What can hang from each mark
sarag: dida pagi sutug
likemib: sutug
sede: mozi
pagi: sarag
solafi: dida rezaf
dida: sarag
sama: mozi pagi
rezaf: gokob solafi
sutug: gokob
mozi: sama sede
gokob: rezaf sutug

(in the rows, 128 means zero)
Known rows, with every way that one mark hangs from another
[sarag dida pagi [sutug [gokob rezaf]]]: 128 98 135 104 166 106 121 114 161 125 128 152 131 123 128 103 104 164 119 129 104 140 142 118
[likemib sutug]: 122 116 140 123 154 129 122 135 140 120 106 140 124 130 145 131 115 134 122 127 130 145 140 135
[dida [sarag pagi [sutug [gokob [rezaf solafi]]]]]: 104 97 144 133 146 143 110 113 150 109 104 142 142 139 141 103 141 169 144 114 97 140 149 123
[rezaf gokob [solafi [dida [sarag pagi sutug]]]]: 124 93 157 115 140 131 113 132 149 101 107 141 127 145 146 113 145 157 149 149 128 129 143 141
[likemib [sutug [gokob rezaf]]]: 106 112 127 131 156 142 135 123 149 134 110 147 129 115 140 116 103 148 136 114 105 148 125 136
[sama [mozi sede] [pagi [sarag dida sutug]]]: 168 120 145 102 145 83 128 111 150 100 141 122 125 129 139 126 170 124 122 139 125 127 121 131
[sede mozi]: 126 115 144 110 152 114 144 130 151 96 110 149 113 123 157 116 136 147 121 131 136 138 142 107
[gokob [rezaf [solafi dida]] sutug]: 128 104 130 131 165 134 135 103 167 134 94 131 115 143 155 105 122 130 142 125 144 141 136 117
[sede [mozi [sama [pagi sarag]]]]: 146 116 150 120 149 89 147 121 148 90 132 150 127 114 151 129 178 126 130 147 131 129 125 111
[solafi [dida [sarag pagi [sutug gokob]]] rezaf]: 87 104 141 126 160 122 126 146 149 105 108 163 136 140 138 111 149 157 121 135 117 137 147 162
[sama mozi [pagi sarag]]: 148 128 145 117 137 113 139 115 160 90 116 151 123 125 150 128 154 126 116 124 129 131 143 134
[sutug [gokob [rezaf solafi]]]: 112 96 143 129 150 156 136 108 157 119 107 142 122 121 147 98 119 158 140 123 108 138 142 120
[pagi [sarag sutug]]: 125 115 132 119 146 132 111 121 138 92 117 136 130 111 143 125 152 138 133 124 140 136 140 137
[mozi sama]: 126 107 145 112 165 116 120 136 142 119 129 145 119 124 143 124 150 131 120 144 133 123 144 119
[sutug [gokob [rezaf [solafi [dida sarag]]]]]: 102 110 135 140 155 156 141 119 164 119 102 147 112 138 135 99 146 151 142 131 121 132 126 145
[sama [mozi sede] pagi]: 142 117 157 107 150 100 140 126 148 110 125 133 122 136 158 124 161 124 117 129 117 130 140 121
[gokob rezaf]: 116 108 137 123 159 132 126 119 155 112 111 151 120 124 158 113 121 143 126 116 127 133 150 116
[rezaf gokob [solafi [dida sarag]]]: 123 102 152 124 138 156 131 133 155 102 106 144 107 140 144 110 149 145 150 152 137 121 134 148
[sama [mozi sede] [pagi sarag]]: 145 118 150 123 143 102 140 121 150 92 129 132 126 124 151 125 179 119 126 131 119 127 129 135
[sama [mozi sede] [pagi [sarag dida]]]: 166 118 149 115 148 85 144 116 161 96 139 131 115 134 135 121 167 119 113 146 122 121 123 133
[rezaf [gokob sutug] solafi]: 139 93 144 117 138 156 123 111 150 120 102 134 122 125 156 111 116 144 152 132 126 132 146 120
[likemib [sutug [gokob [rezaf [solafi dida]]]]]: 110 104 136 136 160 145 146 118 157 140 103 134 119 130 140 107 106 144 145 134 119 152 114 141
[rezaf [gokob sutug] [solafi dida]]: 138 96 142 115 150 147 134 115 158 127 102 133 112 129 151 109 121 135 152 146 143 133 134 134
[solafi [dida [sarag pagi]] [rezaf [gokob sutug]]]: 108 94 141 135 151 126 129 144 160 106 100 166 130 146 151 114 133 143 133 139 124 125 150 153
[rezaf [solafi dida]]: 124 104 150 118 159 132 138 124 155 112 103 135 106 141 147 110 134 137 126 150 148 138 144 131
[likemib [sutug [gokob [rezaf [solafi [dida sarag]]]]]]: 103 115 132 151 153 153 137 124 157 131 96 138 120 143 131 111 133 146 149 129 116 144 112 154
[sutug gokob]: 109 110 137 115 156 143 136 129 149 118 118 153 119 110 134 111 126 151 121 131 118 138 146 137
[rezaf [gokob sutug] [solafi [dida sarag]]]: 130 106 138 129 142 158 127 121 158 119 96 139 113 143 143 111 144 136 157 141 140 126 133 145

Rows
136 101 131 125 145 140 124 94 159 110 122 132 125 115 128 99 128 156 144 132 116 135 123 128 => [pagi [sarag dida [sutug [gokob [rezaf solafi]]]]]
99 107 132 128 154 131 110 124 150 109 112 157 143 129 137 110 140 166 135 109 99 138 147 132 => [dida [sarag pagi [sutug [gokob rezaf]]]]
128 93 147 131 146 133 123 126 162 113 95 144 122 151 139 110 138 144 147 147 128 129 143 141 => [rezaf [gokob sutug] [solafi [dida [sarag pagi]]]]
121 93 140 122 144 148 129 128 149 112 106 158 131 121 166 113 111 142 139 125 123 126 154 134 => [solafi [rezaf [gokob sutug]]]
147 118 136 103 146 117 134 106 151 106 136 150 131 107 120 119 142 145 123 140 119 139 130 146 => [sama [pagi [sarag dida [sutug gokob]]]]
148 118 146 106 145 89 132 116 137 93 136 142 137 112 156 131 182 130 139 139 135 133 122 107 => [sede [mozi [sama [pagi [sarag sutug]]]]]
134 87 146 109 158 116 121 103 161 122 120 139 131 135 132 96 105 170 128 136 102 141 144 111 => [sarag dida pagi [sutug [gokob [rezaf solafi]]]]
142 103 146 95 163 91 110 125 151 111 124 145 126 139 132 118 118 152 106 143 129 138 158 118 => [sarag dida pagi sutug]
160 108 149 106 161 78 120 118 132 111 159 121 133 121 130 128 188 119 132 161 126 120 116 126 => [mozi [sama [pagi [sarag dida sutug]]] sede]
145 115 132 110 151 114 114 116 149 98 127 138 120 119 127 120 140 139 121 140 142 131 134 136 => [pagi [sarag dida sutug]]
111 99 139 125 161 146 148 113 166 127 106 142 111 125 144 97 121 150 140 136 125 141 128 131 => [sutug [gokob [rezaf [solafi dida]]]]
134 115 127 108 151 127 125 114 152 105 133 143 122 105 114 113 138 149 127 139 126 135 124 148 => [pagi [sarag dida [sutug gokob]]]
129 110 125 101 161 128 126 109 157 129 128 147 122 114 130 105 111 158 127 124 117 135 132 124 => [sarag dida [sutug [gokob rezaf]]]
106 110 134 132 141 166 114 109 146 115 103 137 133 130 144 104 146 162 152 109 109 136 138 129 => [dida [sarag [sutug [gokob [rezaf solafi]]]]]
130 112 121 118 152 128 126 104 157 110 133 144 126 105 123 107 129 152 136 126 119 134 119 138 => [pagi [sarag dida [sutug [gokob rezaf]]]]
120 115 127 146 158 144 126 109 165 127 88 134 116 156 148 107 147 131 147 120 141 133 135 129 => [gokob [rezaf [solafi [dida sarag]]] sutug]
134 99 137 108 153 139 124 99 157 128 120 135 122 125 135 98 111 162 138 130 114 137 133 116 => [sarag dida [sutug [gokob [rezaf solafi]]]]
107 106 143 117 140 146 123 144 144 97 112 157 127 132 160 118 146 149 145 136 137 120 139 160 => [solafi [dida [sarag sutug]] [rezaf gokob]]
114 102 145 131 156 120 110 120 155 107 99 137 130 158 149 109 146 152 140 128 129 137 146 125 => [gokob [rezaf [solafi [dida [sarag pagi sutug]]]]]
110 101 142 104 159 121 115 128 142 114 118 148 138 115 135 114 125 162 120 128 109 146 153 129 => [sarag pagi [sutug gokob]]
112 93 151 116 149 137 144 144 154 103 114 162 115 122 165 111 117 143 131 151 137 122 142 152 => [solafi dida [rezaf gokob]]
134 103 161 112 167 95 132 133 130 121 143 131 130 125 151 127 179 120 127 151 118 122 136 118 => [mozi [sama pagi] sede]
121 101 145 127 161 134 138 114 163 118 103 135 110 139 156 104 125 140 135 136 141 136 139 121 => [gokob [rezaf [solafi dida]]]
118 102 137 146 163 122 123 114 170 119 88 138 125 164 144 106 139 138 137 125 129 138 147 124 => [gokob [rezaf [solafi [dida [sarag pagi]]]] sutug]
157 104 154 119 164 81 134 123 144 107 157 130 122 124 127 126 185 114 124 168 122 115 117 129 => [mozi [sama [pagi [sarag dida]]] sede]
118 96 136 119 154 137 142 133 157 119 106 156 120 125 163 112 116 134 138 138 139 128 140 147 => [solafi dida [rezaf [gokob sutug]]]
97 111 130 125 164 121 122 128 158 118 112 155 133 132 131 109 144 157 135 122 115 139 133 145 => [solafi [dida [sarag pagi [sutug [gokob rezaf]]]]]
115 103 130 130 151 146 135 102 156 111 114 131 125 111 138 102 143 148 156 131 130 141 113 143 => [pagi [sarag [sutug [gokob [rezaf [solafi dida]]]]]]
152 115 139 101 155 102 129 112 144 118 153 145 132 106 116 124 162 133 126 153 119 128 120 138 => [mozi [sama [pagi [sarag dida [sutug gokob]]]]]
99 124 120 121 159 143 126 125 153 125 112 151 124 123 135 110 150 150 142 117 127 135 122 149 => [solafi [dida [sarag [sutug [gokob rezaf]]]]]
172 130 140 94 139 95 127 105 159 98 127 142 122 131 137 127 146 130 112 131 134 130 136 131 => [sama mozi [pagi [sarag dida sutug]]]
104 111 140 118 152 129 109 135 142 107 113 155 140 129 127 117 151 161 125 122 106 139 150 142 => [dida [sarag pagi [sutug gokob]]]
170 120 144 96 150 72 137 112 147 99 146 142 126 118 139 128 171 131 127 154 137 128 118 107 => [sede [mozi [sama [pagi [sarag dida sutug]]]]]
138 106 150 116 157 96 117 122 122 104 150 121 143 112 147 133 199 119 144 146 124 125 121 127 => [mozi [sama [pagi [sarag sutug]]] sede]
110 106 133 133 147 148 134 138 158 111 99 162 121 137 155 115 138 135 142 134 137 121 139 159 => [solafi [dida sarag] [rezaf [gokob sutug]]]
131 113 140 111 151 118 124 116 135 112 144 145 142 98 131 128 174 133 138 138 114 132 125 138 => [mozi [sama [pagi [sarag [sutug gokob]]]]]
104 104 147 129 143 147 136 150 154 96 108 167 114 136 157 114 144 145 135 145 134 116 141 163 => [solafi [dida sarag] [rezaf gokob]]
136 117 141 106 145 101 144 114 139 102 140 146 140 96 141 124 179 141 142 138 117 138 112 120 => [sede [mozi [sama [pagi [sarag [sutug gokob]]]]]]
